Each row comes from the steps of one path. Every step used is in the known rows, and no mark comes twice. Write the path behind each row, first mark first.
Known rows:
nolod-dinunen-fipi-leze: [ 10.9   0.8 -24.7  -0.6  -4.8 -48.9  -1.3  -9.3   1.8   6.7  20.2   2.0
 -10.2  10.6  28.8  -4.9  -6.2  12.7  43.5  -4.3   4.2  -4.2  -4.9   6.9]
loru-rulum-fipi-dinunen-nolod: [ 13.8  -8.6 -20.5  43.4   1.2  -9.5  16.2 -22.6 -20.6  20.3  22.7  20.0
 -18.1  17.5  28.4  -4.3   7.1  14.9   1.4   3.4  -6.8 -14.3 -25.8  -4.3]
rulum-fipi-dinunen-nolod: [ 21.4  -6.0 -17.2  23.5   8.9   2.3   8.0 -11.9 -14.3  11.8  18.4  10.8
  -6.5  15.8  31.1  -8.5   6.6   8.4  -5.2  -5.9  -7.2 -13.6 -26.6 -10.1]
fipi-dinunen-loru: [ 15.4  -1.9  -7.8  -0.8  14.5 -47.5   7.8  -2.1  -6.3  12.6   8.1  27.5
 -11.2   2.3   6.6  -0.8  -4.2   8.7  -5.9  -2.4 -17.8   7.5  -6.5  -4.8]
rulum-fipi-bufo-nolod-dinunen-leze: [  6.0   3.0 -28.3   4.5  11.5  -2.9  -1.6   0.3  -4.8 -23.4  32.1 -16.0
  -4.4  11.3   9.3 -19.2  14.6   3.2  12.1   2.6 -30.0 -14.7 -34.2 -11.3]
loru-rulum: [  7.5   3.4  -5.7  20.5   3.3 -17.9  13.3 -23.3  -7.7  11.7  20.0  14.6
 -15.9   9.1  -6.2   1.4   1.8  10.6  10.1  18.1  -8.3  -7.3 -10.5   4.9]
rulum-fipi-bufo: [ 11.1 -13.3  -8.3  13.2  15.0  -1.5  -5.5  -5.4 -10.7  -1.1  16.0   1.8
   2.9   9.2 -23.0 -10.3   9.5   5.6 -10.2   2.5  -8.6   1.3 -28.7 -10.2]
loru-rulum-fipi-leze: [ 16.2  -7.4 -12.4  43.8 -12.8  -1.2  -0.9 -31.9 -23.9  10.2  20.3   2.9
 -21.5  17.9  28.8   0.1   9.0  19.3  26.9   9.6   5.7  -5.5 -12.4   6.5]
nolod-dinunen: [  2.5  14.6  -6.4 -10.3   0.8 -25.6   0.8 -14.2   9.1 -15.5  21.3   0.3
  -5.7  12.0  17.0  -9.6  -3.9   2.0   1.8   3.8 -12.0 -17.8 -19.0  -2.2]
rulum-fipi: [  9.0  -1.4  -4.3   3.3   9.1  16.5  -5.6 -19.1 -11.1  -9.3  19.4  -1.2
  -1.4  14.4  35.2  -7.3  11.2   8.1  -1.1   7.6  -7.8  -6.6 -21.8  -6.4]
rulum-fipi-leze: [ 24.0  -4.7  -8.6  22.1  -5.3  13.5 -10.2 -22.1 -16.7   0.7  16.0  -5.9
  -9.5  18.2  30.5  -4.9   8.3  12.6  19.1   0.3   5.1  -4.4 -14.1   0.6]
loru-rulum-fipi: [  2.2  -4.6  -8.4  24.6   1.0   2.8   2.4 -29.0 -16.6   2.2  23.8   7.2
 -12.7  15.0  29.9  -3.2  11.8  14.8   7.9  16.7  -6.7  -7.6 -19.9  -0.4]
bufo-nolod-dinunen-leze-fipi: [ 12.8  22.1 -18.3 -30.8   3.3 -29.4  12.5 -12.6   0.8 -46.0  28.1 -14.0
  -9.1  13.6  26.4 -10.1  -9.0   0.6  18.1   3.3 -37.7 -24.8 -12.2 -10.7]
leze-dinunen-loru-rulum: [  8.5  20.0  15.6   7.5   7.0 -37.0  14.5 -11.7 -26.1   6.0  21.2  15.3
 -29.1 -10.9  -5.5   8.5  -4.8  13.8  -4.0   9.7 -29.7   2.1  -8.2   3.4]
loru-rulum-fipi-dinunen-leze: [  4.9 -17.2 -17.8  20.6  -4.7  -7.9  -4.6 -20.1 -11.7  18.5  22.5  21.2
  -6.8  13.3  83.7  -9.1  22.1   8.6  22.5  16.0 -19.8  -6.8 -18.6  -7.8]
dinunen-fipi: [  8.4  -4.1 -15.5  -8.6  18.7 -26.8   5.1  -5.1  -3.2  16.2  18.1  11.5
  -0.4   3.8   8.1  -1.9   2.6  10.7  20.8   7.3  -5.6   4.3  -4.6   0.5]
fipi-leze: [ 28.6   2.5  -7.1  18.2  -4.0  -9.2   0.1 -15.4  -7.8   9.4  12.7   1.7
 -13.2  11.9  -6.4  -0.4  -1.7   7.7  20.6   1.6   3.2  -4.3  -4.7   6.2]
fipi-bufo-nolod-dinunen-leze: [ 10.2  10.2 -25.3   0.1  13.3 -25.9   8.7   7.0   5.4 -14.7  28.1  -8.1
  -7.2   6.0 -30.5 -15.1   5.0  -1.1  14.4   4.2 -31.3 -14.4 -23.9  -6.0]
dinunen-loru: [ 12.9  14.3  -2.0 -10.7  17.5 -30.0   5.9  -3.3 -12.0   0.5  13.1   9.8
 -14.4  -0.3  -7.4  -0.3  -5.8   9.0  -4.5   1.8 -11.7   4.2  -2.4  -1.5]
nolod-dinunen-fipi-rulum: [ -8.1   8.8 -19.3 -30.5  21.9 -62.3  -4.0 -15.5   3.7   3.7  27.5   5.2
 -17.5   5.7  -3.9  -7.3  -7.2  17.4  31.4  -2.3  -3.8   1.5 -14.5   4.5]
bufo-nolod: [ 20.3  11.9 -13.5  15.0  19.6   5.8  20.9 -14.2  -7.2  -8.5  22.7  -1.8
 -14.1  11.8 -30.3  -0.7   1.8   9.8   5.5   9.7 -21.4  -9.6 -15.8   3.0]
fipi-dinunen-nolod: [ 25.8   1.3 -14.6  19.6  10.5 -18.6  17.6  -4.9  -4.5  19.9  15.1  18.7
 -10.1  10.4  -8.0  -4.4  -2.9   4.4  -2.3  -4.9  -9.1 -13.6 -17.1  -4.8]
bufo-fipi-dinunen-nolod: [ 18.4 -13.2 -21.4  35.7  21.5 -14.9  18.2  12.4  -4.7  38.2  19.9  14.5
  -3.2   3.2 -38.7  -9.7   1.1  13.8   6.8  -9.1  -9.7  -5.3 -15.5  -5.5]

Write each row's path:
[ 22.8  -7.0 -19.7   9.7   5.9 -30.6   2.5  -7.6  -8.8  24.0  14.9   7.5
  -9.5   7.7   7.0   1.6  -1.2  15.1  40.7   0.0   6.4   6.8   2.4   7.7]  dinunen-fipi-leze
[ 14.9   7.8 -17.9  -7.5  12.5 -51.4  22.3  -7.6   0.4 -45.8  20.1  -5.2
  -9.0  13.1 -65.6  -7.9 -20.0   3.3  -9.8  -4.5 -32.5 -13.9 -24.4  -9.5]  leze-fipi-bufo-nolod-dinunen
[ 17.1 -10.8 -30.9  14.7  34.7 -32.4  24.0   6.7  -7.1  12.1  21.0   7.7
  -6.0   1.4 -77.5  -1.9   1.5  13.1  16.4   3.3 -18.2  10.1 -14.2   1.2]  dinunen-fipi-bufo-nolod
[  2.1  -3.1  -8.9   4.1  34.3 -16.2  -2.3  -3.5  -5.7  23.6  25.5   0.9
 -13.7  -1.2 -70.8  -8.0   0.9  21.9  18.2  -0.4  -6.0   9.6 -12.2   3.6]  bufo-fipi-rulum
[  3.4  -8.6 -11.1  24.8  14.7 -38.1   5.5  -6.1 -27.1   7.7  17.3  14.4
 -19.2   0.4 -30.3  -3.5   3.7  17.2  -6.6   5.0  -9.5  11.8 -17.7  -4.8]  dinunen-loru-rulum-fipi-bufo
[ 29.9   1.3 -10.4  -2.1   7.0 -41.5  21.7 -10.7  -9.6  -4.7  11.2  16.4
  -7.6  13.6  -7.5  -2.3 -17.6   2.3 -11.8  -9.7 -17.4 -15.6 -12.7 -13.0]  leze-fipi-dinunen-nolod
[ -2.5  14.4 -30.7 -15.0  30.9 -50.0  13.6 -16.3  -1.5  -6.5  34.1  -2.6
 -28.0   8.3 -31.3  -4.7  -7.3  23.2  35.3  -1.1 -15.1  -0.9 -16.8   9.6]  bufo-nolod-dinunen-fipi-rulum
[  8.9  22.5 -21.8  -9.8   6.7  -9.7   7.7  -7.1   5.0 -21.3  32.0 -12.3
 -11.8  11.6  28.5 -12.2   6.0   1.9  26.4   7.7 -31.4 -22.6 -17.9  -2.5]  bufo-nolod-dinunen-leze
[ 15.8   7.2 -36.1  13.7   5.2 -37.4  15.1 -10.9  -3.4  -3.4  26.2  -5.7
 -19.9  13.9   0.3  -2.8  -4.8  18.0  49.2  -3.6  -6.3  -6.2  -8.0  11.4]  bufo-nolod-dinunen-fipi-leze
[ 14.2  10.3   1.9 -32.6  18.8 -42.3   2.4 -27.0 -10.8 -18.8  16.7   2.9
 -18.1   8.8 -38.8  -0.8 -18.4  11.5  -2.2  -1.4 -12.6  -1.1  -9.9  -4.4]  leze-fipi-rulum
[ 10.0 -10.4 -22.3  49.6  17.9  -1.6  20.4 -17.3 -22.3  -1.1  26.6   3.3
 -18.8  12.5 -50.5  -3.5  10.3  17.2   3.4  12.9 -19.5  -1.4 -30.6  -0.2]  loru-rulum-fipi-bufo-nolod
[  0.5  22.7  -5.3 -20.3   7.5 -49.6   2.5  -4.7  -1.0 -17.0  18.1   3.8
 -14.6   3.7  13.4  -7.1 -10.4   6.7  -2.8  -3.1 -13.9  -6.7 -10.5  -2.4]  nolod-dinunen-loru
[ 19.4   9.0  -2.3 -35.4   2.7 -21.5  -1.7  -9.8  -4.8 -18.4  16.2  -0.6
   1.6   7.6  33.3  -6.1  -3.9  -3.4   8.6   6.9 -25.2 -11.6  -1.5 -14.0]  dinunen-leze-fipi
[ 10.3  -8.3 -11.2   3.9  13.5 -24.9  -1.6  -8.3 -15.9   2.2  11.1  20.2
  -8.4   8.9  43.1  -5.6   5.3  12.6  -6.1  -3.1 -15.4   7.4 -15.9  -9.7]  rulum-fipi-dinunen-loru
[  9.2  27.9 -18.1 -42.5  15.4 -45.9   5.6 -20.7  -4.0 -41.3  31.8 -15.0
 -25.5  12.0  -5.3  -9.4 -13.1   8.9  23.9  -1.4 -33.7 -17.0 -14.5  -5.4]  bufo-nolod-dinunen-leze-fipi-rulum
[ 10.0   7.8 -21.1  13.6  17.0 -31.1  18.2  -2.2   4.6 -19.5  24.4  -3.8
 -11.5   9.7 -68.3 -10.5  -5.0   4.9  -0.6   0.4 -23.9 -11.6 -29.4  -1.8]  fipi-bufo-nolod-dinunen
[ -5.9  17.2 -23.5  20.6   7.8 -28.7  17.1 -22.8 -21.8 -26.8  32.8  -2.6
 -33.8  12.9  22.1  -4.1   1.0  22.3  11.6   6.2 -23.6  -9.3 -20.9   2.5]  bufo-nolod-dinunen-loru-rulum-fipi
[ 25.6   3.4  11.1  19.0  -8.7  18.5  -9.5 -20.1 -26.0  -4.4  19.1  -8.4
 -13.1   6.3  34.4   0.0   7.4  10.8  11.3  -0.9 -14.0  -6.9 -21.2  -0.1]  rulum-fipi-leze-dinunen
[  6.3  28.2 -16.7  -5.3  16.6 -39.0  19.1  -5.4  -5.8 -26.6  24.9  -4.1
 -25.9   7.2 -14.6  -4.0  -9.9  11.8   4.8  -2.5 -24.4  -9.1 -13.2   1.7]  bufo-nolod-dinunen-loru
[ 14.9   0.8 -12.9  33.1  -5.8 -25.0   1.5 -22.2 -34.2   8.9  18.0   6.6
 -31.9  10.2  24.5   2.5   2.2  24.2  21.6   3.2   4.2   5.5  -3.4   6.7]  dinunen-loru-rulum-fipi-leze
[ 18.6   0.4   8.7  40.1 -15.2   4.4  -1.2 -30.5 -31.9   6.2  24.0   0.6
 -24.0   8.2  33.3   4.6   8.7  18.4  19.0   8.3 -13.9  -7.8 -19.6   5.7]  loru-rulum-fipi-leze-dinunen
[ 22.7  -0.4 -16.9  24.5  26.4 -10.9  21.6  -0.4  -6.1  -2.6  18.4   2.0
 -10.4   6.9 -89.1  -3.6  -0.1   6.5  -3.2   4.6 -22.2  -0.9 -22.1  -0.7]  fipi-bufo-nolod
[  8.1  -5.3 -10.4  21.1   7.1 -60.2  16.8 -12.5 -13.1  22.1  11.8  36.2
 -23.2   3.4   4.2   3.3  -3.6  15.0   1.8   6.8 -16.1   7.7  -4.7   1.8]  fipi-dinunen-loru-rulum
[  6.6  16.6  -6.2 -45.6  -6.2 -39.9  -4.6 -11.4   5.8 -36.7  20.9  -5.5
   0.7  10.4  56.5 -12.8  -9.5  -5.3  12.7   2.3 -26.6 -22.1  -9.2 -14.8]  nolod-dinunen-leze-fipi
[  7.7  19.8 -17.9   4.7   9.6 -14.4  16.9 -15.5   4.9 -26.1  27.7  -7.6
 -14.7  15.0  -8.3  -7.4  -3.4   7.4   8.7   4.4 -23.6 -18.9 -21.8   2.7]  bufo-nolod-dinunen
[ 30.9  10.0  14.5  15.0  -6.4  -2.9   1.7 -13.7 -16.8   5.4  15.8  -0.1
 -16.3   0.8  -0.8   4.3  -2.3   7.0  12.2   0.2 -15.6  -6.7 -11.7   5.2]  fipi-leze-dinunen
[  1.0   4.3  -7.3  15.1   7.9 -20.5   3.6 -20.0 -28.2   0.8  20.8  10.7
 -23.2   5.9  28.1  -0.2   5.5  19.3   0.9   9.5  -8.8   3.5 -10.8  -1.1]  dinunen-loru-rulum-fipi
[  4.4   0.5 -23.7  17.3  14.4  -9.6   8.3  -8.6  -4.6 -29.4  27.3 -11.5
  -8.5  15.9 -29.1 -14.3   5.2   8.3  -1.7  -0.8 -22.5 -12.0 -38.8  -6.4]  rulum-fipi-bufo-nolod-dinunen
[ 21.2  -6.3  -1.4 -12.5  12.9 -44.4   8.6  -5.5  -5.5 -17.5   8.7   7.7
   2.0   5.6 -62.9  -3.9 -16.0  -0.5 -19.7  -1.0 -18.2  -0.9 -13.7 -13.3]  leze-fipi-bufo
[  6.2  11.2  -4.7  11.8  10.1 -43.9  14.4 -14.0 -18.2  10.4  17.3  18.1
 -26.6   0.5  -9.1   4.2  -4.0  15.4   2.9  10.4 -11.3   3.8  -1.5   4.3]  dinunen-loru-rulum
[ -6.8  19.9  -8.8   0.5  -0.2 -63.2  11.4 -15.5  -6.5  -7.2  22.9  12.4
 -27.5   4.5   9.8  -2.3  -9.9  13.4   6.9   6.1 -12.8  -6.6  -8.6   3.4]  nolod-dinunen-loru-rulum
[  6.0   8.5   5.2 -23.4  28.4 -35.3   0.1 -11.8 -16.0  18.1  24.7   7.8
 -20.1  -9.3 -22.8   3.8  -3.5  18.1  18.7   0.9 -20.0  10.4 -13.6   5.0]  leze-dinunen-fipi-rulum
[  9.0  -2.7 -22.5  39.8  23.6 -27.0  21.8  -7.7 -33.1  -3.9  24.7   6.6
 -28.9   4.1 -57.5  -0.6   4.7  22.5  -0.7   6.3 -21.2   9.4 -21.0  -0.3]  dinunen-loru-rulum-fipi-bufo-nolod
[ 21.6  -3.3  -5.8 -26.5   9.5 -39.2  -1.2   3.2  -4.2 -12.5  12.8   3.2
   5.9   1.7 -24.6  -9.1  -5.3  -5.7  -2.7   2.3 -25.8  -3.3  -9.8 -17.8]  dinunen-leze-fipi-bufo
[ 16.2  22.7  18.3 -13.5  13.8 -24.6   5.9  -0.8 -19.8  -3.3  16.3   6.9
 -18.0 -11.4  -3.0   4.1  -5.8   7.7 -12.3  -0.1 -30.1   2.4 -10.1  -2.5]  leze-dinunen-loru
[ 11.8 -16.8 -11.6  13.6   6.4   0.1  -3.5 -18.2  -5.7   3.1  13.5  16.6
   1.7  16.3  48.2  -8.5  12.0   8.4  -1.4   3.1 -14.1  -4.5 -24.9  -9.3]  rulum-fipi-dinunen
[ 20.0 -12.5 -13.7  33.5   8.1  -4.7   0.4   2.7  -7.4  27.3  17.2  -1.7
  -5.7   5.1 -38.4  -5.7   3.1  17.2  31.9  -2.5   2.2   3.3  -2.6   5.1]  bufo-fipi-leze
[ 10.9 -17.1 -19.0  -0.8  25.4 -44.0   6.2   7.8  -2.1  23.4  14.8  15.5
   3.0  -1.8 -50.0  -4.2   0.8   8.6  10.9   3.2  -6.4  12.5 -11.8  -3.0]  dinunen-fipi-bufo
